(in the rows, 128 means zero)
Known rows, with every step that occurs:
fanul-ginuti: [115 117 119 133 132 116 128 133 147 133 134 155  92 126 128 110 119 118
 129 109  95 122 124 121 148 110 119 124 128 130 154 126  98 112 168 111
 133 129 129 103 144]
lefon-safi-zopo-kivu: [111 120 121 140 127 135 151 125 107 135 172 163 112 121 107 126 150 142
  86 167 153 137 127 141 128 124 107  83 139 110 129 139  76 141 121 147
 138 148 129 164 113]
nabe-vavem-ginuti: [109 113 158  93  80 115 123 114 106 121 158 155 144 119 124 141 149 115
 147  79 131 149 132 136 143 147 133 151 130 125 109 108 130 121 104 150
 150 115  85 135 143]
safi-zopo-kivu: [111 106 106 121 117 134 161 122  71 128 168 148 141 124 116 140 143 131
 113 152 164 142 125 151 126 128 117 127 137 126 135 157 133 118  85 153
 142 139 182 186 116]
lefon-kasepif-bizem-fepamed: [124 100 193 159 141 167 132 150 166 132 123 129 120 137 150 139 134 111
 140 158 121 123 123 120 121  92 122 162 125 104 125 167 149 128 216 127
 142 141 133 136 120]
zopo-kivu-fepamed-vavem-ginuti-fanul: [109 122 142 110 121 125 151 107 120 129 165 172 104 102 126 156 132 117
 126 139 133 139 107 158 109 139 113 126 123 129 119 124 141  94  45 139
 146 154 160  97 173]
vavem-nabe: [166 115 175 137 112 142 148 133 140 129 156 164 107 136 131 125 109 115
 122 123 138 131 115 105 127 121 137 115 132 142 146 115 161 122 118 133
 131 103 108 109 125]
kivu-fepamed-vavem-fanul: [159 128 142 101 142 122 109 122 196 127 125 116 103 120 104 134 111 150
 133 141 117 151 107 137 122 145 110 161 123 123 109 132 166 118  42 132
 123 188  95 120 175]
nabe-vavem-fanul-ginuti: [132  98 169 104 105 104 105 109 157 125 133 132 127 110 110 101 137 129
 133  92 104 138 133 149 150 145 135 164 129 113 116 160 127 120  99 129
 132 147  97 144 152]
bizem-fepamed: [123 107 164 162 131 139 129 129 183 125 119 115 152 133 131 133 116 119
 127 139 111  94 131 118 122 118 132 172 127 119 141 133 167 148 145 135
 138  88 162 116 111]
vavem-fepamed-kasepif-kapiv: [129 115 171 115 112 146 149 125 171 125 190 125 144 148 168 115  94 128
 130 120 148 123 115 108 129 111 145 156 120 131 107 117  90 109 151 144
 127 155  86 132  90]
fepamed-kasepif-bizem: [113 136 175 132  85 138 142 150 168 123 176 110 141 129 156 145 122 131
 158 114 132 168 140 134 102 108 109 175 129 127  95 148  87 116 139 121
 124 159  92 157 114]
zopo-safi-lefon-kasepif-kapiv: [112 113 134 100 194 149 111  94 112 141 171 182 130 139 163 106 137 137
 150 147 111 105  97  94 127 113 116 100 106 107 107 129 197 105 157 146
 128 143 130 180 111]
kapiv-kasepif-bizem: [110 135 173 151  85 133 141 133 159 131 112 115 133 116 126 133 143 134
 119 130 121 121 137 118 100  92  99 162 124 139 142 168 102 109 140 124
 132 113 132 152 116]
kasepif-fepamed-kivu-zopo-safi: [ 90 112 121 148 115 152 132 126 128 137 103 126 148 144 148 104  97 137
 133 133 135 135 116 153 139 127 111  75 155 108 119 156 161 128 156 150
 143 106 133 126 117]
nade-vavem-fepamed-kivu-zopo-safi: [115 125 128 108 139 124 147 110 106 132 120 116 133 139 150  98  73 114
  90 112 124 144 117 147 146 144 111  15 135 119 105 131 125 138 205 155
 131 106  76 167 126]
kapiv-kasepif-fepamed-vavem: [ 95 141 181 117 135 133 134 106 210 133 134 116 123 120 112 117 116 139
 131 132 117 109 130 113 115 105 116 159 125 123 147 155 125 121 121 142
 144 126 140 165 103]
kivu-fepamed-vavem: [145 140 126  99 137 122 118 124 175 126 146 129 101 126 116 145 113 140
 139 129 126 154 109 108 120 137 101 145 125 128 116 112 153 124  51 129
 133 177 107 114 168]
lefon-safi-zopo-kivu-fepamed-bizem: [111 131  86 136 131 135 142 124 141 131 166 176 100 121 113 150 136 143
  87 161 148 148 120 125 125 132 100  94 138 114 121 120  69 141  83 148
 142 161 131 164 112]
kasepif-bizem-fepamed-kivu-zopo-safi: [ 94 103 177 190  74 156 148 147 144 132  97 113 160 134 153 129 116 127
 132 125 130 117 131 126 113 106  87 144 146 111 115 161 164 142 184 136
 137  95 136 112 119]
ginuti-fanul: [129 109 149 152 108 117 153 122 112 130 110 117 114 117 131 123 117 117
 126 136 116 103 116 128 117 132 123 103 105 125 127 152 126 121  64 128
 125  99 168  80 153]
zopo-safi-lefon-kasepif-fepamed: [112 108 130 105 214 151 114  97 103 142 161 185 126 138 151 104 119 124
 154 145 115 111 101 125 124 119 117  80 112 102 129 149 187 110 148 145
 134 129 136 171 114]
zopo-kivu-fepamed-kasepif-kapiv: [102 130 119 110 116 134 126 119 147 124 203 161 141 122 161 161 138 135
 127 152 140 156 114 138 102 120 129 165 137 136  96 129 128  84  71 129
 138 173 160 158 133]
bizem-fepamed-kasepif: [123 123 166 152 128 132 137 129 222 119 163 101 165 137 147 142 119 123
 145 133 107 122 135 127 112 119 122 193 124 118 116 126 139 148 153 132
 136 106 145 151  98]
nabe-vavem-ginuti-fanul: [108 100 176 110  65 106 140 110  94 123 146 150 136 113 126 139 144 108
 146  86 124 132 126 136 135 151 133 136 114 124 107 124 128 118  69 150
 149  96 106 103 160]
kasepif-bizem-fepamed-kivu: [ 90 107 202 185  75 159 142 160 181 128  99 112 158 136 153 128 115 118
 131 121 120 121 140 128 110 117 101 174 141 126 124 168 144 139 150 127
 142 104 132  84 127]
lefon-safi-zopo-kivu-fepamed: [124 118 103 140 128 135 143 131 117 133 175 169 102 123 109 137 147 143
  84 173 155 149 118 141 122 125 101  83 139 116 130 138  82 132  83 145
 140 153 129 154 131]
vavem-fanul: [149 112 143 130 131 129 117 129 170 128  91 106 131 119 109 110 123 142
 119 149 117 123 123 173 129 136 141 146 124 121 123 164 149 118 116 133
 113 145 112 137 139]
safi-zopo-kivu-fepamed: [124 106  86 119 120 130 150 130  79 127 169 155 131 126 118 153 138 132
 111 160 162 156 112 150 118 127 110 123 137 133 134 154 146 107  42 150
 144 148 182 173 141]
fepamed-kivu-zopo-safi-lefon-kasepif: [127 124  81 115 147 136 132 106  98 140 105 131 141 150 164 101 158 146
 142 137 120 170 101 146 146 148  66  50 134 110 100 129 166 141 214 150
 130 138 113 152 132]
zopo-kivu-fepamed-bizem: [107 138  80 115 142 133 122 110 137 125 150 175 120 111 137 170 127 119
 116 134 133 144 117 143 114 140 122 139 139 132 118 124 122 109  62 129
 141 161 181 142 128]
bizem-fepamed-kivu-zopo-safi: [113 108 124 176 117 140 141 121 165 130  90 108 170 142 147 120 127 133
 123 137 116 114 119 135 135 134  93 124 142 111 117 127 183 163 200 147
 140  74 154 127 113]
bizem-fepamed-kivu: [104 113 152 166 121 140 134 132 205 125 100 111 165 144 146 120 126 119
 121 133 108 119 132 134 126 142 106 154 134 128 122 134 160 156 165 138
 147  83 152 100 119]
safi-lefon-kasepif-fepamed-kivu-zopo: [118 113 118  85 175 155 114 120 114 144 122 141 129 161 165  92 140 142
 167 149 110 166 100 138 143 137  95  70 123 108 136 171 178 127 172 152
 124 174 120 125 133]
kapiv-kasepif: [127 142 132 129 124 118 133 110 167 128 121 116 134 119 120 129 150 137
 112 139 114 118 130 121 113 111 108 144 118 140 144 139 108 119 141 131
 133 100 143 170 111]
lefon-safi: [127 138 140 147 134 131 128 130 158 134 138 151 101 124 117 117 139 140
  96 147 127 128 130 120 129 125 116  87 132 113 125 116  67 150 153 128
 128 138  81 119 123]

Rows:
[122 106 201 140 145 129 129 119 252 129 116 105 123 119 107 109 104 133
 135 126  83  93 128 123 135 124 123 198 119 104 138 140 169 151 154 134
 133 137 131 118 126]  bizem-fepamed-vavem-fanul-ginuti
[115  96 229 149 123 162 156 139 177 134 123 132 104 128 143 140 128 105
 153 146 114 115 114 122 123  96 116 159 108  99 120 155 152 124 196 140
 150 137 124 103 140]  lefon-kasepif-bizem-fepamed-vavem-ginuti-fanul
[120 124 241 162  84 145 156 127 221 129 130 116 128 119 121 133 124 127
 123 127 115 103 134  86  98  86  99 195 122 133 153 155 145 127 145 134
 142  97 131 141 103]  kapiv-kasepif-bizem-fepamed-vavem-nabe
[150 133 207 103 125 136 153 113 177 130 172 142  91 126 111 119 108 129
 140 106 132 136 118  89 131 134 118 139 126 126 126  99 158 140 110 139
 136 156  89 123 127]  fepamed-vavem-nabe
[113 102 163 130 187 155 124 107 122 140 152 176 136 134 154 116 128 119
 153 143 109 103 108 117 114 108 101 114 108 102 127 153 196 122 171 138
 130 119 138 158 112]  zopo-safi-lefon-kasepif-bizem-fepamed
[100 140 156 112  98 137 126 124 188 123 197 110 153 141 168 134 123 150
 153 131 121 141 125  95 118 109 136 180 124 131  78 110 116 108 135 137
 125 161 105 177  95]  fepamed-kasepif-kapiv
[ 86 112 117 128 129 150 124 122 114 141 110 136 149 150 154  93 103 143
 147 128 123 139 110 148 135 135  98  64 146 111 126 165 175 126 134 155
 134 119 132 115 123]  kasepif-fepamed-kivu-zopo-safi-lefon
[140 121 126  79 196 144 112 113 108 139 146 158 119 146 152 107 156 133
 160 144 104 151 106 120 132 136 107  99 104 117 137 148 160 125 158 138
 120 174 116 139 135]  safi-lefon-kasepif
[102 103 208 180  83 155 139 158 160 127 117 116 148 127 139 139 110 118
 134 129 127 105 140 114 105  96 122 184 133 121 139 168 150 135 139 125
 134 110 140  99 123]  kasepif-bizem-fepamed
[102 125 168 176  64 138 152 136 188 130  86  88 160 128 139 131 148 141
 117 138 115 125 134 121 108  95  77 162 134 130 140 169 127 138 180 137
 136  92 144 141 110]  kapiv-kasepif-bizem-fepamed-kivu-zopo
[117 121 131 144 101 141 152 145 134 130 197 160 108 122 123 147 143 144
 101 166 157 170 125 143 107 112  89 109 141 116 112 150  56 125  88 139
 137 171 107 166 127]  lefon-safi-zopo-kivu-fepamed-kasepif-bizem
[ 98  99 241 164  94 149 138 146 216 133 114 111 118 115 118 117  97 128
 142 116 101 102 137 118 119 100 113 203 128 108 136 173 151 134 146 124
 130 150 117  98 134]  kasepif-bizem-fepamed-vavem-fanul-ginuti
[136 101 147 108  98 119 140  94  93 127 144 137 159 134 143 103 131 116
 120  77 154 147 119 135 152 161 108  95 140 110  98 124 124 146 137 155
 146 118  85 138 124]  nabe-vavem-fepamed-kivu-zopo-safi
[109 133 191 117 137 133 126 104 233 133 116  99 126 116 102 105 114 148
 128 144 109 106 128 134 116 109 122 169 120 119 143 172 137 115 114 146
 136 134 128 172 108]  kapiv-kasepif-fepamed-vavem-fanul
[ 90 127 155 109 110 111 147 124 109 127 121 128 110 117 133 133  85 105
 117 122  94 133 124 148 129 136 133  47 110 133 116 127 132 109 136 149
 134  82  95 132 162]  nade-vavem-ginuti-fanul
[130 123 180 104 146 119 127 111 208 133 125 113  90 110  95  96 114 146
 140 115  93 125 122 132 145 139 116 159 119 109 123 136 134 130 132 128
 125 187  87 131 148]  fepamed-vavem-fanul-ginuti
[124 111  98 106 145 144 125  97  64 142 143 142 135 141 162 111 147 161
 151 152 125 123  90  98 144 107 104  66 123  95 109 122 198 126 185 155
 113 153 126 177 115]  kivu-zopo-safi-lefon-kasepif-kapiv
[134 127 152 101 136 134 141 111 143 128 189 182 101 112 123 150 126 121
 121 136 144 152 108 132 111 135 116 136 139 133 128 124 160 103  56 132
 143 169 149 126 153]  zopo-kivu-fepamed-vavem-nabe
[101 111 127 110 204 151 115  99 125 142 147 179 133 145 161  94 125 126
 150 141 112 126 101 137 128 134  99  69 117 108 116 152 185 113 162 146
 141 123 127 160 116]  zopo-safi-lefon-kasepif-fepamed-kivu
[117 121 114 109 180 129 121  94  92 137 156 174 139 127 141 109 127 133
 147 118 114 109 111 118 118 132 105  89 112 119 126 129 180 119 116 137
 121 116 130 155 121]  zopo-safi-lefon
[116 126 126  89 153 123 141 104  92 135 128 129 136 144 158  85  77 119
 105 108 113 150 111 142 142 153  98   4 127 120 116 137 145 138 191 159
 122 119  69 161 131]  nade-vavem-fepamed-kivu-zopo-safi-lefon
[105 122 193 174  91 139 143 136 195 128 106 105 150 119 130 138 138 129
 116 137 114 101 141 111  96  82 101 196 123 134 150 171 126 123 152 128
 139  88 157 148 105]  kapiv-kasepif-bizem-fepamed
[116 108 121 133 168 161 125 123 138 141 114 139 121 151 159 108 125 127
 139 165 129 147 103 152 147 112 113  68 141  94 110 155 161 122 226 147
 152 135 129 162 116]  lefon-kasepif-fepamed-kivu-zopo-safi
[111 107 145 143  86 124 161 133 110 129 113 147 114 119 132 142 124 108
 137 126 118 110 113 152 127 126 131 103 106 136 132 116 128 100 106 144
 138  81 123  63 159]  vavem-ginuti-fanul
[121 113  84 110 114 127 152 126 102 123 197 147 139 130 128 159 141 135
 125 161 160 178 114 159 111 125 103 140 134 132 117 151 129 102  47 149
 141 159 171 195 132]  safi-zopo-kivu-fepamed-kasepif
[131 116 157  91 113 121 128  94 143 122 154 147 140 126 132 127 110 107
 126  63 143 131 132 104 145 160 140 150 126 116 111 112  94 149  98 147
 145 144  99 141 100]  nabe-vavem-fepamed-bizem
[100 105 182 185  56 156 146 161 151 130  88  94 161 139 152 129 121 131
 134 125 129 131 135 130 117 111  90 153 147 118 122 165 152 147 172 134
 132 112 134  92 127]  kasepif-bizem-fepamed-kivu-zopo
[112 101 116 111 100 126 172 121  86 128 174 156 113 117 112 154 131 127
 126 149 154 147 104 148 118 130 101 122 121 128 126 142 149 103  19 162
 150 146 172 139 161]  safi-zopo-kivu-fepamed-vavem-ginuti-fanul
[113 108 122 154 130 140 135 115 155 133 102 118 176 148 156 108 131 136
 138 132 105 120 114 129 130 141  82 111 133 111 126 133 197 162 174 152
 132  89 151 118 115]  bizem-fepamed-kivu-zopo-safi-lefon
[ 90 145 131 130 132 136 124 106 216 130 109 126 130 123 125 133 106 132
 124 130 107 106 133 111 117 107 127 153 126 129 149 148 110 119 125 143
 144 105 160 173  77]  kapiv-kasepif-fepamed-bizem
[124 133  86 133  87 128 140 130 118 131  83  98 146 146 148 113 148 147
 126 123 131 172 119 150 148 151  82  78 149 125 105 124 130 149 183 142
 129 133 110 116 140]  fepamed-kivu-zopo
[109 116 186  95 171 162 127 125 177 137 145 151  93 139 134 123 115 120
 159 151 122 137 110 134 145 110 141 127 125  98 123 133 148 114 203 151
 155 168 104 146 124]  lefon-kasepif-fepamed-vavem-ginuti
[120 113 105 102 126 130 154 119  97 127 183 147 121 123 108 149 136 136
 121 153 160 158 113 140 120 131 100 135 134 125 126 144 149 115  39 154
 145 174 170 178 142]  safi-zopo-kivu-fepamed-vavem
[133 106 207 103  80 125 142 119 132 120 193 131 154 128 148 125 119 110
 141  71 158 157 137 125 125 136 127 174 129 118  97 146  82 125 105 139
 139 152  69 145 114]  nabe-vavem-fepamed-kasepif-bizem
[117 121 195 136 140 136 136 118 214 126 139 104 139 127 117 127 111 128
 140 126 107  97 131  99 124 128 119 188 123 108 130 118 173 167 143 140
 141 125 142 129 113]  bizem-fepamed-vavem
[131 108 101 109 165 146 125 102  62 144 132 145 132 142 149 109 130 147
 156 149 126 132  95 127 139 108 104  47 130  89 131 149 194 129 182 154
 120 142 133 167 118]  kivu-zopo-safi-lefon-kasepif-fepamed
